What can hang from each mark
k34: k972 k995
k995: k34 k306 k384
k368: k306
k895: k810 k995
k306: k368 k995
k810: k895
k972: k34 k619
k384: k995

Every row comes from one small tree of marks. The marks that hang from a mark follow it in brackets, in the order of their numbers. Every link used is in the known rows. Which tree was each row made from?
Known rows
k972(k34(k995(k306))): [-0.519  0.224 -2.453 -2.190  0.929 -2.739  3.167  1.202 -0.516  2.549
  2.438  2.201 -0.572  3.998  0.059 -0.168  0.431  1.586  2.694 -0.920
  1.849 -1.622 -2.404]
k810(k895): [-1.110 -1.563  0.062 -0.400  0.530 -0.694 -0.429 -1.641 -1.630 -0.270
 -0.173 -0.104  2.830 -2.254 -0.180 -0.959 -0.024  0.258  0.050 -0.407
 -0.443 -0.824 -0.928]
k384(k995): [-1.334 -0.496 -2.263 -0.078 -0.165  0.136  1.103 -1.758 -0.355  2.394
 -1.935  0.350  0.907  1.011  1.065  0.425  0.864  0.854 -0.678 -0.127
 -1.708  0.329 -1.354]
k384(k995(k34(k972) k306(k368))): [-0.181 -1.753 -0.993 -3.795 -2.353 -2.783 -0.338 -0.998  3.532  5.844
 -3.780  2.704  0.457  2.603  1.115  0.928  2.416 -2.997  2.858  0.159
  2.253  3.567 -2.556]
k306(k368 k995(k34(k972) k384)): [ 1.224 -3.815  0.878 -6.288 -1.952  2.295 -1.748 -1.136  4.875  3.337
 -3.091  3.350  2.305  1.668  0.710  2.613  1.809 -7.365  0.287 -0.304
  1.538  1.378 -1.913]
k895(k810): [-0.626 -1.390  3.004  0.550 -0.520 -1.856  1.025 -0.174  1.835  0.797
 -1.088 -1.000 -1.904  0.276 -2.531 -0.637 -1.346  0.758  1.096 -1.533
  0.686  1.363  1.346]
k972(k619): [-2.294 -1.548  1.063 -0.220 -1.482 -1.440  0.210 -0.414 -0.182 -2.149
  0.229 -0.117 -0.985 -0.442 -0.704 -0.782 -0.925  1.477  0.140  2.267
 -2.661  0.324  0.288]
k810(k895(k995(k306))): [-0.919 -2.835 -1.240 -0.965  0.218 -1.635 -1.773 -2.616 -3.426  0.313
 -2.484 -1.419  0.510  0.653  2.544  0.726  0.499  2.904  0.601 -1.576
  1.329  0.247 -0.332]
k895(k995(k34)): [ 0.792 -2.461 -0.347 -1.828 -1.722  0.351 -0.215 -1.648  1.004  1.126
 -1.426 -1.319  0.681  4.154  2.137  1.437  0.700 -0.700 -0.113 -2.039
  1.155 -0.001  0.077]
k895(k995(k384)): [-0.217 -1.276 -1.010 -1.574  0.828  2.074 -2.302 -1.291  0.537  0.662
 -1.993 -0.486 -0.593  2.637  2.386  2.385  0.628 -1.511 -1.764 -0.663
 -0.497  0.557  0.446]
k368(k306(k995(k34 k384))): [-0.669 -2.706 -1.698 -3.514  0.841  2.046 -3.698 -2.472  2.402  2.161
 -4.376  1.552  0.774  1.071  2.149  1.182  2.540 -2.118  0.599 -1.588
  3.283  2.463  0.181]
k368(k306(k995(k384))): [-0.931 -2.339 -2.405 -2.002  1.916  2.928 -2.990 -2.415  0.245  2.028
 -4.216  1.108  0.012 -0.549  1.364  1.518  0.866 -0.184 -0.450 -1.049
  1.958  0.996  0.221]
k368(k306(k995)): [-0.075 -2.667 -1.916 -0.482  0.093  1.643 -0.283 -2.969 -1.184  2.308
 -3.661 -0.076  0.311 -1.026  0.359  0.970 -0.603  2.476  0.172 -2.080
  2.603 -0.753 -0.519]
k384(k995(k34 k306)): [-1.804 -0.428 -2.509 -2.101 -0.546 -2.298 -1.250 -0.852  0.933  2.581
 -2.650  0.885 -0.389  3.427  3.164 -0.070  3.418  0.614  2.024 -0.319
  1.381  4.032 -0.663]
k972(k34(k995) k619): [-2.110 -1.848 -0.892 -2.085 -1.263 -2.315  4.903 -0.236 -0.198  0.330
  3.389  1.721 -0.031  2.924 -1.693 -0.981 -1.867  1.598  1.108  1.530
 -2.621 -3.286 -2.882]
k810(k895(k995(k34(k972(k619)) k384))): [-3.252 -6.337  1.939 -4.681 -4.459  0.123 -1.605 -3.442  2.483 -0.049
 -3.422  0.568  1.625 -0.065  1.492  1.379  0.994 -3.957 -0.388  2.143
 -3.473  0.225  0.345]
k810(k895(k995(k34 k306(k368) k384))): [ 0.521 -2.612 -1.115 -5.220  2.566 -2.723 -5.462 -2.062  1.405  1.621
 -3.053  0.949  1.798  3.818  3.588  0.932  2.579 -2.872  1.945 -2.024
  4.146  3.749 -2.074]
k368(k306(k995(k34(k972(k619)) k384))): [-3.414 -5.640  0.863 -4.585 -4.091  1.685 -2.171 -2.866  4.079  1.907
 -5.378  2.549 -0.476 -1.078  0.583  1.374  1.318 -2.954  1.011  1.923
 -0.462  1.666  1.008]
k995(k34(k972) k306(k368) k384): [ 0.363 -0.591  0.946 -5.290 -0.494 -2.086 -4.036  1.356  5.628  3.061
 -2.556  3.677 -0.895  2.056  1.183  1.190  3.136 -6.522  3.044  1.213
  3.537  4.845 -0.949]
k34(k995): [ 0.413 -1.117 -1.838 -0.806 -0.146 -0.508  2.635  0.206 -1.627  1.334
  0.842  0.265  2.151  0.711  0.191  0.079 -0.048  0.519 -0.387  0.264
  0.464 -2.793 -1.565]

Write each row's tree
[ 0.622  0.752 -2.483 -4.629  4.158 -3.404 -0.008  1.608  2.073  3.409
  1.876  3.981 -0.198  5.419  0.190  0.240  1.275 -2.193  2.710 -0.666
  3.359  0.908 -4.864]
k972(k34(k995(k306(k368) k384)))
[-2.145 -3.136  0.217 -3.983 -3.959 -4.365 -0.282 -1.581  3.567  3.537
 -3.540  2.436 -0.834  2.370  0.453  0.165  1.358 -1.642  2.980  2.487
 -0.361  4.002 -2.486]
k384(k995(k34(k972(k619)) k306(k368)))
[-2.827 -1.545 -0.908 -3.559  0.517 -1.387  2.193  0.388  1.399  0.031
  2.855  2.833 -0.239  3.363 -0.807 -0.313 -0.268 -1.065  0.664  2.335
 -3.284 -1.844 -2.492]
k972(k34(k995(k384)) k619)
[ 1.153 -1.649 -0.905 -3.683  2.532  2.016 -2.388 -1.181  0.981  1.273
 -2.103  1.656  1.573  1.950  1.190  2.087  0.384 -3.090 -0.945 -0.954
  1.279  0.823 -2.622]
k306(k368 k995(k384))
[ 0.219 -4.333  0.957 -3.590 -5.090  2.506  1.592 -1.702  2.239  2.188
 -2.632  1.542  1.941  0.546  0.729  2.133  0.817 -3.294  0.295 -0.469
 -0.037 -0.877  0.067]
k306(k995(k34(k972)))
[-1.750 -2.173  2.091 -5.369 -2.235 -3.552 -3.919  0.844  5.601  1.018
 -2.389  3.732 -2.152  1.708  0.624  0.459  2.332 -5.274  3.230  3.489
  0.732  5.313 -0.683]
k995(k34(k972(k619)) k306(k368) k384)
[ 0.992 -2.687 -1.160 -1.980  1.852 -3.045 -2.233 -2.713 -2.427  1.690
 -2.632 -0.904  1.295  1.584  1.793  0.803 -0.114  1.625  1.199 -2.520
  3.359  0.686 -2.900]
k810(k895(k995(k306(k368))))
[-1.459 -2.536 -0.214 -4.565 -1.205 -3.511 -0.791  1.062  1.842  2.054
 -1.591  3.360 -0.947  0.707 -0.008  0.760  0.959 -2.845  1.545  4.307
  0.193  1.173 -2.214]
k34(k972(k619) k995(k306(k368) k384))
[-3.336 -2.780 -0.356 -3.520 -2.600 -2.226 -0.245  1.066  0.847  0.726
 -1.738  2.773 -1.508 -0.351  0.924  0.920  1.398 -1.401  0.948  4.775
 -1.623  0.623  0.306]
k34(k972(k619) k995(k306 k384))
[ 0.255 -0.282 -2.192 -2.921  1.090 -3.836 -1.845 -1.002  1.820  3.991
 -2.650  1.518  0.546  4.597  2.170  0.047  2.782 -0.839  2.697 -1.064
  3.200  4.662 -3.113]
k384(k995(k34 k306(k368)))
[ 1.327 -1.155  1.100 -3.702 -2.162 -3.342 -1.325  0.604  4.077  3.277
 -1.984  2.463 -0.643  1.384  0.082  0.444  1.906 -3.838  3.525  0.229
  4.035  3.083 -1.273]
k995(k34(k972) k306(k368))
[-0.813 -3.356 -0.458 -3.716  0.387  0.666 -3.314 -2.802  1.035  0.612
 -2.281 -0.137  2.994  2.200  3.231  1.217  2.273 -3.102 -0.445 -1.662
  0.115  0.984 -0.285]
k810(k895(k995(k34 k384)))
[ 0.854 -0.985 -1.139 -4.450  0.557 -2.084 -0.744  1.387  1.917  4.359
 -1.836  3.464  0.412  0.830  0.534  1.654  1.776 -4.345  1.236  1.590
  3.135  0.855 -2.569]
k34(k972 k995(k306(k368) k384))
[-1.590 -3.977  2.949 -3.919 -3.383 -1.377 -2.444 -0.611  5.702  3.409
 -5.033  0.490 -3.779  3.356  0.869  2.364  1.840 -3.315  2.225 -1.299
  2.400  4.354  3.256]
k895(k810 k995(k34(k972) k306 k384))
[-3.400 -0.912 -1.679 -3.891  1.241 -3.195  0.586  1.185  0.659 -0.075
  2.035  3.266 -2.177  4.153  0.499 -0.400  0.802  0.557  2.296  2.651
 -1.152  0.623 -1.779]
k972(k34(k995(k306 k384)) k619)
[ 0.573  0.771 -0.220 -4.498  2.680 -3.105 -5.467  1.382  3.938  1.291
 -1.372  2.599 -0.707  3.733  2.193  0.168  3.334 -4.341  2.727  0.095
  4.544  5.912 -1.403]
k995(k34 k306(k368) k384)
[-1.013 -5.363  1.900 -6.200 -3.605  0.674 -1.579 -1.571  4.512  1.076
 -2.883  3.158  0.921  1.570  0.415  1.944  0.766 -5.953  0.514  2.366
 -1.233  1.682 -1.863]
k306(k368 k995(k34(k972(k619)) k384))
[-1.859 -3.675  0.625 -1.784 -4.831 -1.165  4.280 -0.468 -0.057  1.139
 -0.054  1.147  0.692 -1.589 -1.472  0.342 -1.064 -0.053 -0.342  3.919
 -3.087 -3.471 -0.962]
k34(k972(k619) k995)
[-0.687  0.155 -2.157 -3.361  2.223  0.279  2.141  0.702  1.534  2.098
  2.452  3.018  0.960  3.563 -0.138  0.566  0.686 -2.370  0.362 -0.097
 -0.480 -2.125 -2.775]
k972(k34(k995(k384)))
[-1.017 -4.068 -0.482 -4.382 -2.169  2.910 -2.257 -2.448  4.176  4.234
 -5.440  2.645  0.561 -1.018  1.247  2.154  2.032 -4.448  0.666 -0.636
  2.136  1.379  0.765]
k368(k306(k995(k34(k972) k384)))
